Each row comes from the steps of one path. Every step used is in the known rows, and no mark comes twice. Write the path behind each row, first mark first.
Known rows:
J -> P: [ 5.42 -0.15 -8.64  3.88 -0.38  0.20  1.18 -1.08 -5.14  6.20  2.00  0.89
  0.70  1.05  2.25  2.52  3.92  1.99 -2.70  0.82 -1.47 -2.38]
H -> Z -> F -> M: [-0.03  2.16 -3.31  0.66  2.04  1.18  3.52 -3.81 -1.30  2.54  5.67  0.49
  1.07 -1.45  1.36  1.29  3.84  3.50 -1.57  2.51 -4.58  5.36]
P -> M: [ 1.81  0.43 -6.98  2.25 -0.33  0.26  4.03 -2.10 -1.50  3.90 -0.36 -0.86
  4.44 -0.85  1.14  2.65  2.55  4.77 -1.03  1.80 -2.76 -0.95]
P -> M -> F -> X -> H: [ 2.05 -1.34 -3.93  3.01  1.83 -0.88  7.30 -5.69 -0.90  0.08 -1.07 -0.89
  4.29 -0.72  1.48  2.32 -1.54  4.77  0.65 -0.53 -3.84 -1.93]
X -> H -> W: [ 1.08  1.89 -6.98  3.09 -2.38 -2.64  5.77 -0.51 -0.57  3.87  2.33 -0.09
 -1.54  2.89  2.55  1.03  2.00  4.06  1.61 -0.51 -2.61 -3.37]
P -> M -> H -> Z: [ 2.17  0.05 -3.41  1.21  0.13  2.87  4.62 -2.21 -0.51  2.85  1.78  0.46
 -1.07 -1.90  1.93  0.41  2.38  0.56 -0.96  2.17 -3.91 -0.99]
U -> M -> H: [ 3.93  0.10 -5.03  2.17  1.06  1.35  4.77 -0.10 -2.85  3.15  1.55 -0.01
 -0.52 -2.70 -0.46  1.70  3.70  1.14 -0.87  2.92 -3.48  1.99]
J -> P -> M -> F: [ 6.16 -2.73 -7.31  4.92 -0.54  1.39  2.42 -2.85 -4.54  4.35 -1.71 -0.09
  2.46 -0.55  1.18  2.98  2.58  2.28 -1.72 -0.54 -1.11 -5.09]
Z -> F -> M -> H: [ 2.73  1.72 -4.79  0.11  0.96 -0.24  3.68 -2.78 -1.97 -0.33  5.50  2.21
  1.89 -1.06  1.25  1.67 -1.23  4.53 -0.93  2.25 -3.55  5.41]
Y -> Z -> F -> M -> H -> X: [ 0.48 -0.88 -3.06 -2.01  1.09  0.49  4.86 -2.24 -0.21 -0.14  5.56  1.28
  0.85 -1.49  1.10 -1.66  2.94  4.02 -2.95  1.24 -3.18  4.54]
F -> Z: [ 5.46  0.74 -5.41  1.57  1.34  0.34  1.76 -0.57 -1.83  4.11  2.30 -2.12
  3.45 -1.01  1.50  0.33  5.20  5.30 -2.58  0.47 -4.38  1.00]
E -> H -> W: [ 4.50  0.71 -5.67  0.38 -0.23 -0.31  4.95 -1.51 -1.47  5.13  0.82  0.09
 -2.12  2.15  1.17  2.08  3.22  2.11 -0.12  0.99 -4.26 -2.27]
P -> M -> H -> X: [ 1.14 -1.23 -4.75  0.05 -0.28  1.02  6.27 -2.01 -1.11  2.05  0.88  0.83
  1.05  0.44  1.72  0.16  0.35  2.56 -0.77  1.70 -3.38 -2.47]
M -> F: [ 7.78  0.00 -5.78  2.93 -0.48  0.07  4.62 -3.31 -4.69  2.90  1.13 -0.30
  3.29 -1.40 -0.33  1.61  2.22  2.39 -0.10 -1.33 -3.17 -0.28]
J -> P -> M -> H -> Z -> F: [ 3.93 -2.11 -5.39  2.28 -0.58  3.27  2.61 -2.98 -2.71  2.93  1.11  1.43
 -1.38 -0.35  2.82  1.13  1.53  0.60 -2.41  1.44 -2.11 -2.61]
M -> F -> X: [ 5.59 -0.03 -4.31  3.17  2.33 -1.38  6.75 -5.80 -3.47  1.52  1.81  1.00
  3.93 -1.10  0.69  2.22  0.47  3.03  0.14 -1.17 -4.16  1.82]
Y -> Z -> F: [ 3.51 -0.50 -5.16 -1.20 -0.94  0.97  4.17 -2.85 -1.03  1.39  3.86 -0.17
  2.76 -1.98  0.93 -0.92  4.50  4.30 -3.29  0.25 -2.74  4.24]
F -> Z -> Y: [ 5.65  0.13 -4.32  0.51  0.79  1.14  3.81 -2.02 -2.24  3.17  3.30 -5.26
  1.82 -1.45  1.78  0.08  1.25  5.76 -3.54  1.56 -4.52  0.52]
E -> H: [ 5.47  0.73 -4.76 -1.34  1.45  0.37  4.16 -2.62 -3.14  3.78  1.60 -0.81
 -0.15  1.08  1.31  1.93  0.94  2.21 -2.08  2.07 -5.36 -0.83]
X -> H: [ 2.04  1.82 -6.15  1.45 -0.57 -1.99  4.86 -1.57 -2.43  2.31  3.10 -1.09
  0.44  1.74  2.77  0.82 -0.15  4.12 -0.28  0.54 -3.83 -1.67]
P -> M -> F: [ 4.85 -1.21 -5.71  3.14 -0.43  0.97  4.98 -3.66 -2.33  2.51 -1.64 -1.18
  4.92 -1.89 -0.14  2.48  1.68  3.82 -0.03 -0.32 -2.78 -2.12]
P -> M -> F -> X -> H -> Z: [ 1.03 -1.14 -2.42  2.93  2.38  0.27  7.45 -6.17 -0.54  0.55 -0.34 -0.90
  2.61 -1.31  1.70  1.63  0.11  3.44  0.56 -0.33 -4.53 -1.64]

Write each row's path:
[ 0.76  1.45 -3.64 -0.27 -0.24  0.18  5.76 -3.83 -1.01  0.75  4.31 -0.91
 -1.00  1.16  3.11 -0.43  0.28  3.20 -0.57  0.62 -4.95  0.51] | X -> H -> Z -> F
[ 0.85 -0.47 -3.48 -1.30  1.30 -0.73  6.54 -4.89  0.60 -1.05  4.48  0.20
  2.14 -0.75  2.56 -1.08  1.37  5.09 -2.50  0.00 -3.77  4.43] | Y -> Z -> F -> X -> H
[ 4.49  0.98 -2.62 -0.78 -0.48  2.99  4.96 -3.09 -2.07  1.28  5.57  2.14
 -2.95 -1.30  2.38 -1.22  1.15 -0.64 -1.14  1.47 -4.70  3.00] | M -> H -> Z -> F
[ 3.36 -0.05 -5.31  1.54 -0.60  1.50  4.52 -1.67 -1.34  2.37  1.04  0.78
  0.85 -1.38  1.58  1.17  0.48  2.11 -0.66  1.77 -3.10 -1.32] | P -> M -> H
[-1.22  2.13 -3.02  0.47  1.27 -0.58  4.87 -3.45 -0.75  0.53  5.07 -0.86
 -0.86  0.49  2.86  0.36  0.27  4.14 -0.40  1.53 -4.96  1.60] | X -> H -> Z -> F -> M
[-1.44  1.87 -2.78  1.65  3.96 -2.04  7.47 -5.26 -0.34  1.42  4.62  0.33
 -0.61  1.24  3.94  0.87  0.32  3.13 -0.39  1.20 -5.69  1.83] | F -> X -> H -> Z
[ 2.31  0.07 -3.41 -0.83  0.79  0.83  3.50 -2.07 -0.49  0.07  5.80  1.21
  0.76 -2.96  1.09 -0.81  3.08  3.76 -2.87  1.53 -3.04  5.40] | Y -> Z -> F -> M -> H
[ 1.78 -0.53 -4.10 -1.09  1.28 -0.14  5.79 -4.77  0.07  0.11  4.23  0.80
  3.30 -1.73  1.82 -0.53  3.24  4.81 -3.12  0.38 -3.57  6.08] | Y -> Z -> F -> X
[ 4.40 -0.23 -3.57  2.86  2.19 -2.21  7.60 -5.87 -2.87  0.06  1.89  0.14
  2.41  0.04  1.72  1.58 -1.55  3.45  0.73 -1.57 -4.52 -0.06] | M -> F -> X -> H
[ 3.15  0.89 -1.79 -0.61  1.42  1.98  6.08 -4.73 -1.16  0.38  5.91  2.89
 -2.73 -1.07  2.90 -0.80  0.05 -0.25 -1.04  1.70 -5.37  4.44] | M -> H -> Z -> F -> X
[ 2.67 -2.19 -4.55  2.39  1.26  2.45  3.99 -4.47 -1.87  1.85  1.37  2.44
 -0.96 -0.18  3.52  1.42  0.39  0.95 -2.31  1.62 -2.70 -1.24] | J -> P -> M -> H -> Z -> F -> X
[ 1.66 -0.04 -3.94  0.31 -0.23  0.40  3.96 -1.42  0.71  1.09  5.24  1.84
 -0.47 -2.08  0.97 -0.67  4.42  3.75 -1.79  0.77 -2.23  4.29] | Y -> Z -> F -> M -> H -> W
[ 1.42  0.34 -4.45 -0.39  1.03  0.11  3.26 -2.34 -0.57  1.03  4.83  0.19
  3.09 -2.54  0.62  0.16  4.40  5.38 -3.15  1.34 -2.77  5.61] | Y -> Z -> F -> M
[ 0.50  1.49 -2.97 -0.12  2.34  0.90  6.20 -6.21 -0.71  1.54  4.81  1.03
  1.23 -0.59  2.54  0.59  2.65  2.80 -1.54  1.49 -5.31  5.68] | H -> Z -> F -> X
[ 1.61 -1.19 -2.21  3.51  4.10  0.11  7.76 -4.70 -1.98  1.12  0.39 -1.72
  1.27 -2.59 -0.34  1.94  3.33  2.25  0.38  0.84 -4.92  1.75] | U -> M -> F -> X -> H -> Z
[ 1.08  2.46 -1.85  1.70  2.77  1.10  3.60 -1.74 -2.14  2.72  7.46 -0.24
 -3.71 -2.60  1.63  1.10  0.49  1.39 -1.60  4.12 -4.56  2.95] | F -> M -> H -> Z -> Y
[ 1.40  2.16 -6.08  0.71  1.21 -1.13  3.36 -3.28 -1.94  0.88  4.62  0.93
  4.72 -0.64  0.74  2.90  0.44  6.57 -1.23  2.08 -3.14  5.75] | Z -> F -> M
[ 0.86  0.84 -4.42 -1.15  1.24 -0.56  5.20 -3.06 -1.89 -0.49  5.36  2.39
  1.83  0.28  1.38  0.77 -1.47  4.76 -0.92  2.01 -3.70  4.43] | Z -> F -> M -> H -> X
